Each row comes from the steps of one path. Every step used is in the known rows, and no mark comes twice. Write the path behind each row, first mark first.
Known rows
mafiz > tofubol: [ 0.10 -0.17  0.00  0.19  0.05  0.02  0.14 -0.07 -0.19 -0.07 -0.13 -0.30
  0.08  0.13 -0.02  0.16 -0.19  0.20  0.13  0.15  0.27 -0.12  0.00  0.17]
davak > buvup > mifas: [ 0.08 -0.13 -0.10  0.11 -0.08  0.05  0.23 -0.08 -0.22 -0.08  0.06  0.12
  0.20 -0.02 -0.24 -0.12 -0.21  0.13  0.09  0.26  0.22  0.09 -0.07  0.20]
mafiz > tofubol > davak: [-0.04 -0.19 -0.02  0.16  0.11  0.00  0.11 -0.11 -0.15  0.05 -0.03 -0.48
  0.13  0.15  0.02  0.10 -0.23  0.19  0.33  0.17  0.27 -0.15  0.03  0.19]
mafiz > tofubol > buvup: [ 0.11 -0.18 -0.03  0.17  0.06  0.02  0.11 -0.06 -0.22 -0.04 -0.06 -0.46
  0.11  0.13  0.05  0.04 -0.24  0.17  0.10  0.14  0.31 -0.04  0.10  0.19]
mifas > fegap > buvup > davak > tofubol: [-0.14 -0.28  0.18  0.16  0.06 -0.11  0.35 -0.13 -0.15  0.05  0.01  0.39
  0.26  0.07  0.05 -0.15 -0.48  0.05  0.41  0.14  0.19  0.12 -0.09  0.18]
fegap > buvup: [-0.01 -0.16  0.07  0.14  0.01  0.02  0.25 -0.13 -0.16 -0.08 -0.04  0.02
  0.19  0.10 -0.04 -0.01 -0.38  0.12  0.23  0.22  0.21  0.01  0.06  0.16]
fegap > mifas > mafiz > bogid: [-0.17 -0.31  0.03  0.21 -0.06 -0.01  0.11 -0.05 -0.26 -0.09 -0.05  0.19
  0.02  0.02 -0.12  0.02 -0.42  0.18  0.06  0.18  0.25  0.05  0.31  0.24]
mifas > fegap > buvup > davak: [-0.08 -0.21  0.18  0.13  0.05 -0.15  0.38 -0.05 -0.23 -0.02 -0.04  0.18
  0.24  0.05 -0.06 -0.14 -0.54  0.00  0.26  0.22  0.16  0.09 -0.07  0.21]
bogid > mafiz > tofubol: [-0.03 -0.22  0.11  0.26  0.06  0.10  0.15 -0.05 -0.26 -0.10 -0.16 -0.34
  0.03  0.16 -0.03  0.01 -0.26  0.12  0.11  0.10  0.28 -0.11  0.05  0.15]
buvup > mifas: [ 0.07 -0.14  0.02  0.14 -0.08  0.04  0.21 -0.10 -0.15 -0.09 -0.01 -0.05
  0.15  0.00 -0.11  0.03 -0.31  0.17  0.12  0.25  0.22 -0.03 -0.06  0.19]
mafiz > bogid: [-0.04 -0.30  0.03  0.16  0.02 -0.04  0.22 -0.11 -0.10 -0.14 -0.16  0.16
 -0.01  0.18 -0.04  0.14 -0.26  0.08  0.06  0.21  0.24  0.04  0.02  0.23]
nugaz > tofubol > davak > buvup > fegap > mifas: [-0.28 -0.18 -0.07  0.09  0.04  0.06  0.18 -0.18 -0.14  0.22  0.42 -0.01
  0.38  0.11 -0.19 -0.27 -0.23  0.06  0.67  0.34  0.17  0.17  0.05  0.18]
buvup > davak: [-0.03 -0.22 -0.07  0.13  0.09 -0.02  0.27 -0.12 -0.14 -0.12 -0.10  0.07
  0.01  0.15 -0.03 -0.01 -0.36  0.13  0.09  0.16  0.28 -0.07 -0.04  0.16]
bogid > mafiz > tofubol > nugaz: [-0.11 -0.31  0.11  0.26  0.05  0.09  0.10 -0.13 -0.26 -0.14 -0.09 -0.40
  0.10  0.23 -0.07 -0.06 -0.13  0.15  0.26  0.17  0.24 -0.17  0.01  0.13]
tofubol > davak > buvup: [-0.11 -0.20 -0.14  0.10  0.08  0.02  0.19 -0.13 -0.12  0.02  0.07 -0.06
  0.12  0.16 -0.11 -0.10 -0.14  0.09  0.28  0.22  0.25  0.03  0.02  0.22]
bogid > mafiz > tofubol > davak: [-0.17 -0.24  0.09  0.23  0.13  0.07  0.12 -0.09 -0.23  0.01 -0.06 -0.52
  0.08  0.18  0.00 -0.05 -0.31  0.11  0.31  0.12  0.28 -0.13  0.08  0.17]
mafiz > tofubol > davak > buvup > mifas > fegap: [ 0.00 -0.15  0.06  0.12 -0.01 -0.11  0.21  0.03 -0.29  0.15  0.13 -0.29
  0.38 -0.05 -0.21 -0.13 -0.24  0.07  0.38  0.29  0.16  0.09 -0.12  0.28]
davak > buvup > mifas > fegap: [ 0.07 -0.15  0.07  0.13 -0.12 -0.08  0.29  0.00 -0.22  0.01  0.06  0.16
  0.28 -0.04 -0.24 -0.14 -0.21  0.02  0.15  0.30  0.15  0.17 -0.15  0.27]
buvup > fegap > mifas > mafiz > tofubol: [ 0.00 -0.10  0.03  0.25 -0.06  0.06  0.09  0.04 -0.44  0.02  0.05 -0.18
  0.19 -0.05 -0.12 -0.10 -0.34  0.20  0.29  0.18  0.23  0.05  0.24  0.21]
mifas > mafiz > bogid: [-0.07 -0.35 -0.07  0.21 -0.02 -0.05  0.08 -0.04 -0.21 -0.18 -0.19  0.19
 -0.10  0.12 -0.07  0.09 -0.27  0.18  0.00  0.16  0.29  0.04  0.22  0.26]
buvup > fegap > mifas > mafiz: [-0.08 -0.12  0.02  0.21 -0.10  0.06  0.15 -0.01 -0.35 -0.02  0.07  0.08
  0.14 -0.01 -0.11 -0.16 -0.34  0.15  0.26  0.22  0.21  0.10  0.23  0.23]
bogid > mafiz > tofubol > davak > buvup > fegap: [-0.14 -0.15  0.00  0.21  0.10  0.09  0.20 -0.02 -0.40  0.05  0.07 -0.27
  0.19  0.14 -0.14 -0.33 -0.21 -0.02  0.44  0.21  0.23  0.15  0.03  0.21]
tofubol > davak > buvup > fegap > mifas > mafiz: [-0.21 -0.14 -0.12  0.15 -0.03  0.05  0.14 -0.02 -0.37  0.10  0.24  0.06
  0.22 -0.02 -0.21 -0.36 -0.29  0.10  0.44  0.25  0.21  0.19  0.26  0.26]
buvup > fegap: [ 0.05 -0.11  0.01  0.17 -0.01  0.03  0.27 -0.07 -0.19 -0.06 -0.03  0.05
  0.10  0.14 -0.03 -0.05 -0.18  0.05  0.26  0.26  0.21  0.10 -0.06  0.22]
buvup > fegap > mifas: [-0.05 -0.06  0.12  0.16 -0.05  0.07  0.28 -0.07 -0.24  0.03  0.10  0.06
  0.22  0.04 -0.07 -0.12 -0.34  0.06  0.32  0.28  0.16  0.11  0.02  0.20]
mifas > mafiz > tofubol > davak > buvup > fegap: [-0.04 -0.17 -0.21  0.19  0.05  0.01  0.06  0.03 -0.43  0.04  0.07 -0.21
  0.16  0.06 -0.16 -0.23 -0.13  0.15  0.41  0.19  0.27  0.13  0.18  0.27]
fegap > mifas > mafiz > tofubol: [-0.02 -0.19  0.00  0.23 -0.04  0.05  0.02 -0.01 -0.34 -0.02 -0.02 -0.27
  0.11 -0.02 -0.11  0.04 -0.34  0.30  0.14  0.11  0.29 -0.12  0.29  0.18]
tofubol > buvup > fegap > mifas > mafiz > bogid: [-0.13 -0.23  0.03  0.20 -0.08 -0.01  0.14  0.03 -0.39 -0.04  0.07  0.13
  0.11  0.00 -0.06 -0.25 -0.47  0.06  0.17  0.24  0.23  0.30  0.36  0.29]
davak > tofubol > mafiz: [ 0.05 -0.28  0.07  0.18  0.04  0.15  0.23 -0.18 -0.08  0.06 -0.04  0.21
  0.02  0.17  0.14  0.33 -0.11  0.14  0.26  0.10  0.28 -0.09 -0.08  0.15]

Which path is each row?
[ 0.00 -0.19  0.28  0.25 -0.06 -0.03  0.19  0.07 -0.36  0.03 -0.01 -0.47
  0.26 -0.03 -0.07 -0.21 -0.43  0.02  0.15  0.20  0.21  0.09  0.00  0.25]	bogid > mafiz > tofubol > buvup > mifas > fegap
[-0.05 -0.31  0.27  0.16  0.08 -0.03  0.41 -0.11 -0.22  0.13  0.02  0.43
  0.24  0.07  0.09  0.08 -0.46  0.00  0.41  0.14  0.18  0.07 -0.13  0.18]	mifas > fegap > buvup > davak > tofubol > mafiz
[-0.09 -0.09  0.22  0.26  0.01  0.14  0.20  0.02 -0.44  0.06  0.11 -0.40
  0.24  0.04 -0.02 -0.33 -0.46  0.00  0.29  0.18  0.22  0.15  0.18  0.18]	bogid > mafiz > tofubol > buvup > fegap > mifas
[ 0.02 -0.13 -0.10  0.10  0.03  0.02  0.16 -0.06 -0.27  0.05  0.13 -0.33
  0.30 -0.02 -0.21 -0.11 -0.25  0.18  0.32  0.25  0.24  0.01 -0.02  0.19]	mafiz > tofubol > davak > buvup > mifas
[ 0.05 -0.16  0.18  0.15 -0.12 -0.10  0.27 -0.01 -0.16  0.00 -0.01 -0.01
  0.24 -0.03 -0.12  0.00 -0.30  0.07  0.17  0.28  0.15  0.05 -0.15  0.26]	buvup > mifas > fegap
[ 0.08 -0.16  0.02  0.20 -0.08  0.03  0.08  0.01 -0.43 -0.10 -0.01 -0.23
  0.27 -0.14 -0.18 -0.06 -0.50  0.30  0.22  0.18  0.25 -0.01  0.22  0.17]	fegap > buvup > mifas > mafiz > tofubol
[ 0.03 -0.11  0.10  0.13 -0.08  0.04  0.27 -0.10 -0.22 -0.08  0.05  0.02
  0.30 -0.06 -0.14 -0.08 -0.48  0.15  0.25  0.28  0.17  0.05  0.01  0.16]	fegap > buvup > mifas
[-0.03 -0.07  0.09  0.15 -0.04  0.06  0.25 -0.05 -0.27  0.06  0.17 -0.09
  0.24  0.04 -0.01 -0.24 -0.38  0.03  0.28  0.27  0.20  0.19  0.12  0.22]	tofubol > buvup > fegap > mifas
[-0.03 -0.19  0.24  0.15 -0.02 -0.12  0.31 -0.05 -0.17  0.01 -0.04  0.07
  0.27  0.07 -0.04 -0.03 -0.37  0.01  0.28  0.25  0.14  0.08 -0.04  0.24]	mifas > fegap > buvup
[-0.23 -0.32 -0.09  0.12  0.10  0.01  0.06 -0.25  0.07  0.09  0.14 -0.27
  0.15  0.24 -0.01  0.09 -0.18  0.19  0.49  0.24  0.27 -0.12  0.02  0.16]	nugaz > tofubol > davak
[-0.01 -0.39  0.11  0.18  0.05  0.08  0.25 -0.16 -0.10  0.01 -0.09  0.42
 -0.02  0.19  0.12  0.36 -0.18  0.08  0.20  0.13  0.26  0.02 -0.04  0.19]	davak > tofubol > mafiz > bogid
[-0.07 -0.13 -0.01  0.20 -0.09  0.06  0.12  0.02 -0.38  0.01  0.13 -0.08
  0.16 -0.02 -0.04 -0.29 -0.40  0.13  0.23  0.21  0.25  0.18  0.32  0.24]	tofubol > buvup > fegap > mifas > mafiz
[ 0.06 -0.12 -0.01  0.16 -0.01  0.03  0.23 -0.05 -0.22 -0.03  0.03 -0.11
  0.13  0.14  0.05 -0.17 -0.24  0.03  0.23  0.24  0.24  0.18  0.03  0.24]	tofubol > buvup > fegap
[-0.22 -0.37  0.18  0.16  0.05 -0.11  0.30 -0.21 -0.15  0.00  0.07  0.32
  0.33  0.13  0.02 -0.24 -0.35  0.09  0.57  0.21  0.14  0.05 -0.12  0.16]	mifas > fegap > buvup > davak > tofubol > nugaz
[ 0.02 -0.26 -0.01  0.19  0.04  0.02  0.09 -0.15 -0.17 -0.11 -0.05 -0.36
  0.15  0.21 -0.05  0.09 -0.06  0.23  0.29  0.22  0.23 -0.18 -0.04  0.14]	mafiz > tofubol > nugaz
[-0.07 -0.42  0.07  0.16  0.13  0.04  0.32 -0.17 -0.15 -0.01 -0.10  0.53
 -0.05  0.18  0.10  0.25 -0.35  0.07  0.18  0.10  0.28  0.03 -0.08  0.17]	buvup > davak > tofubol > mafiz > bogid
[ 0.01 -0.24  0.16  0.17 -0.10 -0.06  0.21 -0.08 -0.12  0.09  0.10  0.04
  0.27 -0.02  0.05 -0.13 -0.30  0.10  0.30  0.20  0.21  0.16 -0.08  0.25]	davak > tofubol > buvup > mifas > fegap
[-0.17 -0.38 -0.07  0.16  0.10  0.03  0.19 -0.28 -0.06 -0.10  0.02  0.22
  0.09  0.22  0.04 -0.10 -0.18  0.22  0.40  0.15  0.26 -0.10 -0.10  0.10]	buvup > davak > tofubol > nugaz
[-0.08 -0.13 -0.12  0.11  0.06  0.02  0.26 -0.09 -0.23  0.06  0.14  0.03
  0.20  0.14 -0.12 -0.24 -0.13  0.00  0.44  0.29  0.20  0.19 -0.04  0.25]	tofubol > davak > buvup > fegap
[-0.08 -0.26 -0.12  0.21  0.07  0.00 -0.02 -0.04 -0.26 -0.01 -0.06 -0.47
  0.05  0.09 -0.02  0.06 -0.24  0.28  0.28  0.11  0.33 -0.16  0.23  0.21]	mifas > mafiz > tofubol > davak
[-0.04 -0.27  0.11  0.13 -0.09 -0.09  0.14 -0.08 -0.07  0.09  0.20 -0.22
  0.32  0.04 -0.08 -0.07 -0.31  0.10  0.32  0.32  0.19  0.10 -0.06  0.24]	nugaz > tofubol > buvup > mifas > fegap
[ 0.04 -0.20 -0.20  0.16 -0.12  0.05  0.10 -0.01 -0.32 -0.13  0.03  0.13
  0.11 -0.08 -0.28 -0.16 -0.22  0.22  0.04  0.20  0.28  0.08  0.14  0.23]	davak > buvup > mifas > mafiz
[-0.17 -0.27  0.00  0.09 -0.03 -0.10  0.16 -0.11 -0.06  0.19  0.30 -0.08
  0.39  0.04 -0.24 -0.15 -0.20  0.08  0.53  0.36  0.16  0.11 -0.13  0.24]	nugaz > tofubol > davak > buvup > mifas > fegap
[-0.03 -0.28  0.10  0.15  0.12  0.10  0.35 -0.19 -0.21  0.04  0.02  0.39
  0.14  0.09  0.10  0.11 -0.47  0.10  0.35  0.10  0.25 -0.01 -0.04  0.10]	fegap > buvup > davak > tofubol > mafiz
[-0.16 -0.23 -0.03  0.20  0.13  0.09  0.14 -0.07 -0.29  0.02  0.01 -0.36
  0.12  0.16 -0.13 -0.18 -0.21  0.06  0.28  0.14  0.28 -0.01  0.08  0.18]	bogid > mafiz > tofubol > davak > buvup
[-0.02 -0.19 -0.03  0.22 -0.03  0.05  0.00  0.02 -0.37  0.00  0.04 -0.44
  0.13 -0.03 -0.04 -0.08 -0.40  0.27  0.10  0.09  0.32 -0.04  0.38  0.20]	fegap > mifas > mafiz > tofubol > buvup
[-0.06 -0.42  0.07  0.15  0.05  0.04  0.18 -0.18 -0.04  0.02  0.00  0.16
  0.04  0.25 -0.01  0.43 -0.19  0.08  0.23  0.24  0.25 -0.03 -0.03  0.19]	nugaz > tofubol > mafiz > bogid
[-0.07 -0.21 -0.08  0.20  0.04  0.01  0.07  0.01 -0.42 -0.03  0.03 -0.32
  0.11 -0.04 -0.04 -0.19 -0.57  0.26  0.08  0.07  0.34 -0.03  0.36  0.17]	fegap > mifas > mafiz > tofubol > buvup > davak
[-0.11 -0.18  0.01  0.19  0.04  0.10  0.16 -0.04 -0.35  0.03  0.09 -0.36
  0.24  0.00 -0.23 -0.25 -0.32  0.10  0.30  0.21  0.24  0.03  0.03  0.18]	bogid > mafiz > tofubol > davak > buvup > mifas
[-0.21 -0.36  0.01  0.14  0.09  0.02  0.24 -0.29 -0.14 -0.09  0.07  0.28
  0.24  0.16  0.02 -0.21 -0.36  0.19  0.52  0.17  0.21 -0.02 -0.03  0.07]	fegap > buvup > davak > tofubol > nugaz
[-0.07 -0.18  0.05  0.10 -0.05 -0.10  0.27 -0.03 -0.19  0.12  0.16 -0.02
  0.33 -0.03 -0.22 -0.20 -0.25  0.02  0.35  0.32  0.14  0.15 -0.13  0.29]	tofubol > davak > buvup > mifas > fegap
[-0.10 -0.39  0.15  0.14  0.11  0.04  0.38 -0.18 -0.23 -0.01 -0.04  0.59
  0.11  0.12  0.09  0.15 -0.54  0.05  0.31  0.14  0.23  0.10 -0.02  0.15]	fegap > buvup > davak > tofubol > mafiz > bogid
[ 0.02 -0.22 -0.01  0.15 -0.06  0.08  0.15 -0.16 -0.11  0.01  0.10  0.00
  0.19  0.00  0.05 -0.11 -0.31  0.21  0.25  0.16  0.28  0.08  0.01  0.17]	davak > tofubol > buvup > mifas
[-0.02 -0.22 -0.09  0.12  0.10 -0.02  0.24 -0.10 -0.17 -0.10 -0.04 -0.09
  0.03  0.15  0.04 -0.13 -0.42  0.11  0.06  0.15  0.32  0.02  0.06  0.17]	tofubol > buvup > davak
